Known rows, with every way that one mark hangs from another:
{H {M W}}: [ 49.7 -24.2 -13.3 -10.4 -13.7   4.0 -21.5   1.4  19.2  15.1  29.4   8.7
 -10.8  -9.0   4.4 -23.8  33.2 -23.0 -64.8 -30.0 -22.7]
{G X}: [ 27.1 -21.2  -5.6 -23.1 -12.9   0.4 -23.8   7.7  12.0  29.7  18.6 -28.4
 -12.5   9.2  10.7 -34.1  26.3 -15.0 -49.9 -63.2 -24.9]
{W F}: [-16.8 -11.9 -15.5 -22.6  -9.8  -5.7 -15.0 -22.3  16.1  42.1  -0.9  -2.3
 -35.9  -0.8  -5.8 -23.4  12.5 -16.9 -17.9 -36.8 -20.7]
{H {U {W F M}}}: [ 16.7 -13.7 -33.8   5.7 -18.9   3.5 -32.4  -0.2  36.9  22.1  15.3  -4.8
 -20.0 -13.1  20.1 -17.8  13.7 -23.4   8.3 -45.9 -30.6]
{M {W {U {X G}}}}: [ 26.0   2.5  12.9 -11.8 -19.7   8.5 -10.9  12.9  -5.4  38.0  13.8 -37.6
  -2.4 -14.0  30.7 -20.0  20.5 -24.4 -35.2 -41.6  -9.7]
{M W}: [ 56.7 -25.2   1.8 -17.3 -19.5   0.1 -13.1   3.5  16.3  15.3  11.5 -24.9
 -10.9 -20.6   6.4 -27.1  21.4 -15.7 -50.6 -37.4 -13.4]
{M {W U}}: [ 44.7  -8.9   9.1  -1.4 -20.7   6.5 -16.0  12.7  10.7  43.2   9.1 -35.4
  -9.6 -27.0  32.4 -22.0   2.7 -18.0 -47.1 -33.0 -21.2]
{U H W X}: [ 37.9  -5.9   6.3   2.9  -8.8   1.9 -34.6  10.7 -21.5  18.4  -3.4   0.4
 -15.0  -5.6  13.9 -30.4   0.7 -19.5 -51.9 -32.7  -7.3]
{M {W {U H}}}: [ 37.8  -8.3  14.9   8.5 -18.8   9.2 -18.6  15.1   7.7  45.9 -10.2 -40.1
 -11.1 -28.1  33.0 -26.4  -2.2 -17.4 -70.2 -26.8 -15.5]
{H M {U X}}: [ 11.9 -10.5 -20.3  -4.9 -11.0  11.3 -32.9  14.6  42.1  20.9  52.9  20.0
 -12.7   4.0   5.0 -12.3  24.4 -44.4 -21.5 -31.6 -45.9]
{U H {X G}}: [ -5.4  -2.8   6.4 -21.3 -12.2   8.8  -7.7   8.0  -3.3  23.6 -10.4 -14.4
 -16.4  13.9   6.8 -28.0  39.6 -21.4 -44.1 -34.3  -2.8]
{U {W M} X}: [ 28.4  -9.2 -27.5  -5.0 -15.8   0.2 -42.9   7.7 -17.7   3.0  23.2   3.3
 -10.9   1.3  25.2 -14.1  14.1 -21.2  18.9 -40.4 -17.5]
{U {H M}}: [ 23.5 -23.2 -10.3   0.9  -9.2   8.3 -22.0   5.9  23.4  29.8  -4.2  12.4
 -26.2  -2.3   8.4 -29.2  23.1 -17.9 -77.2 -19.2 -26.7]
{U {X G}}: [  1.7  -5.4  -2.5 -34.4 -12.8   3.8  -2.3   2.8   0.1  21.1  20.6  -7.4
 -11.4  17.4   5.0 -22.2  48.3 -22.4 -11.2 -45.1 -10.5]
{H M {U W X}}: [ 41.1  -9.7 -22.6   4.4  -8.9   9.9 -39.7  15.1  27.4  14.6  52.3  29.6
  -6.1  -3.9  13.4 -17.0  19.6 -40.0 -29.3 -38.5 -36.2]
{H {U {W M}}}: [ 46.4 -21.3 -30.1   7.1 -22.4   6.7 -30.1  15.4  41.8  15.4  25.4  -4.1
 -11.9 -18.6  31.1 -20.1  20.2 -20.5   1.6 -43.8 -35.6]
{W M U}: [ -4.1  -5.6 -29.9  10.2 -22.0   9.9 -27.0  15.2  15.1  50.7   7.4 -22.2
 -22.6  -8.2  57.2  -8.9   5.4 -15.0  21.6 -29.0 -42.0]
{W F {U {H M}}}: [-38.8   5.6 -11.6  12.7  -4.4  11.3 -29.5  -7.6   9.5  75.5 -17.4  -4.4
 -40.0  -3.5  25.3 -19.4 -10.8 -23.5 -51.4 -21.7 -29.9]
{L F}: [ 32.0 -26.3  -8.2 -23.9 -21.5  -0.9 -17.8 -46.0 -11.9  33.3   5.6   3.0
 -33.2   0.8  21.8 -23.6  20.6 -20.4 -16.4 -50.7 -32.3]
{H M U}: [ 29.7 -22.7 -25.0  -0.4 -12.4  11.9 -24.7  12.2  60.5  28.1  43.1  20.6
 -16.8  -6.1  10.8 -19.3  32.0 -34.1 -38.6 -32.7 -48.3]
{U H {W F} {X G}}: [ -7.6   7.3  -1.2 -12.4  -6.6   5.0 -19.3 -11.8 -26.2  25.6 -20.0  -3.8
 -19.3  10.0   6.3 -30.2  26.6 -18.7 -44.9 -46.5  12.3]

Rows:
[ 30.0  -2.0   7.6  -8.4 -11.3   7.2 -15.5   9.1 -22.4  15.8 -10.7  -4.1
  -7.4   2.4  16.4 -34.8  33.8 -15.6 -55.0 -42.8   9.4]  {U H W {X G}}
[-54.3   5.6 -39.6   5.6 -16.6   5.1 -33.8  -8.1   8.7  61.3  -5.9 -21.5
 -37.5  -1.3  42.4  -4.5  -5.2 -18.5  33.2 -32.6 -35.7]  {W F M U}
[-10.2   7.9   5.3  -8.5 -16.1  -0.3 -29.2  -4.6 -10.3  49.0   6.5 -35.3
 -20.3 -14.4  16.8 -14.6 -12.9 -30.9 -24.3 -35.5 -12.7]  {M {W F {U X}}}
[  5.5  -1.5   2.1  -4.7 -16.2   0.8 -20.6  -7.1   4.1  52.1  -1.0 -36.3
 -20.3 -22.4  21.0 -19.8  -5.6 -21.2 -37.1 -36.6 -14.9]  {M {W F U}}
[-58.0  15.7  -6.7   8.2  -2.8  10.9 -38.6  -4.1  -8.7  70.3  -6.0  -2.8
 -36.7   6.0  21.7 -14.1 -16.9 -35.8 -34.6 -20.5 -27.7]  {W F {U {H M} X}}
[  0.4  -8.8  -5.3  -3.0  -5.6  10.0 -35.3   9.4   1.3  22.4  10.5  12.8
 -24.2  12.3   1.4 -21.9  14.2 -33.7 -56.9 -18.4 -24.3]  {U {H M} X}
[-71.9  15.6 -33.4   2.5 -14.6   5.6 -42.6  -6.8  -9.7  55.4   4.9 -20.6
 -34.3  10.2  37.9  -0.1 -11.4 -30.3  50.0 -32.1 -33.6]  {W F M {U X}}
[ -1.9   1.8  -0.2  -0.8  -4.5  -1.4 -39.5  -8.8 -27.3  27.3 -13.3   0.3
 -25.9   0.4   3.3 -27.2  -8.3 -23.4 -43.9 -33.9  -0.2]  {U H {W F} X}
[ 25.4  -3.0  -6.4  -8.3 -12.8  11.7 -17.3  10.2   2.5  31.2  29.5  -2.5
  -4.0  -3.2  24.9 -16.0  35.4 -28.7 -52.1 -35.6 -18.6]  {H {M {W {U {X G}}}}}
[ 41.9 -11.0  -7.3  -2.6 -14.6   4.2 -32.2  16.5  23.2  19.1  35.3  -0.9
  -8.9 -13.8  15.5 -19.8   9.4 -31.5 -11.0 -43.3 -29.3]  {H {U W X}}
[ -9.3   6.7  11.8   8.9 -10.3  12.2 -27.0  20.8  -3.9  62.0  -3.9 -22.6
 -24.9  -6.4  36.0 -18.8 -13.5 -27.7 -35.6 -20.9 -28.3]  {W {U H X}}
[ 22.2 -14.2 -17.4   9.8  -4.0   4.2 -35.4 -12.9  -0.8  30.4 -16.3  22.2
 -28.6  -7.5   7.8 -31.7   9.8 -14.8 -77.6 -29.5 -10.6]  {U {H M} {W F}}
[  7.0  -7.7  -6.3 -19.6 -18.2   8.5  -8.7  13.9  39.8  24.7  33.3 -12.4
  -9.4   2.9   8.0 -20.3  40.5 -34.7  -5.2 -46.6 -27.6]  {H {U {X G}}}
[ 50.8 -21.7 -15.5   0.9 -18.6  12.5 -27.2  12.3  54.5  16.4  40.9   1.8
  -5.8 -17.9   9.6 -20.2  31.1 -36.2 -57.7 -34.0 -37.4]  {H {M W} U}
[-23.3   5.9 -26.0   6.7 -19.7  10.7 -37.2  17.9  -2.9  45.5  18.0 -20.4
 -21.4   1.8  51.4  -1.8  -1.3 -26.5  37.8 -28.6 -39.9]  {W M {U X}}
[-18.4   2.0 -25.5   7.8 -13.7   1.3 -51.3  -8.5 -27.8  15.4 -15.7  -5.1
 -27.3   6.5  16.3 -19.2  -3.3 -23.1  -7.0 -34.6  -6.3]  {U H {W F M} X}
[ -7.5   9.5   3.0 -13.7 -13.3  10.5  -5.8  14.7  -2.6  56.9  16.2 -19.4
 -13.1   2.8  36.4 -14.4  20.4 -24.5  -8.9 -39.0 -22.8]  {W {U {X G}}}
[ -2.7  -1.8 -31.8   1.8 -18.1   3.0 -43.5   1.8  18.5  17.0  27.0  -4.2
 -17.7  -3.1  15.9 -10.0   6.5 -34.0  24.8 -46.2 -28.6]  {H {U {W F M} X}}
[  0.6   3.9  -9.3 -24.8  -8.2  -1.7 -15.3 -15.4 -25.5  23.1   9.9   3.8
 -13.3  11.0   4.2 -25.0  34.9 -19.3  -9.2 -57.5   6.0]  {U {W F} {X G}}
[ -0.7  -0.5   7.3   2.3 -15.9   6.1 -25.2  -5.5   4.1  55.9 -20.1 -41.3
 -24.8 -21.3  23.1 -22.1 -11.5 -20.1 -60.6 -28.3 -11.1]  {M {W F {U H}}}
[ -7.1  -4.1  -5.5 -15.6  -8.3  13.1 -14.2   6.0  -0.8  22.3   5.0   8.6
 -15.0  20.3   5.3 -24.6  47.0 -27.6 -60.6 -29.9 -10.0]  {U {H M} {X G}}
[ 36.8  -7.0  -5.1   7.6  -4.2   6.8 -44.5  10.7 -17.1  15.6   8.5  23.8
 -14.4   1.4  13.0 -27.3   9.3 -26.6 -67.9 -28.5 -11.8]  {U {H M} W X}
[-28.2   9.6 -25.8  -2.3 -22.2  12.5 -21.4  16.3  -2.7  43.1  14.3 -23.2
 -13.5   9.1  54.4  -5.2  25.4 -23.0  34.2 -35.9 -27.1]  {W M {U {X G}}}
[ 32.0 -10.9 -11.3  -2.7 -15.1  10.1 -37.9  16.3  35.4  10.7  52.5   1.6
  -3.7  -6.7   4.6 -13.2  23.7 -46.4 -40.5 -34.0 -35.4]  {H {M W} {U X}}
[ 14.3 -18.0  -7.0   1.5 -12.1   7.0 -26.9  -7.0  15.5  27.7 -13.1  -2.0
 -24.6  -6.7  -0.7 -29.9  17.1 -21.2 -87.6 -22.3 -13.4]  {U {H {M {W F}}}}
[-10.9  -3.6 -21.8  22.2 -21.4  14.6 -32.7  20.0  14.6  52.2 -17.0 -27.8
 -28.6  -9.3  58.9 -14.2  -2.6 -14.2  -7.8 -18.7 -34.4]  {W M {U H}}
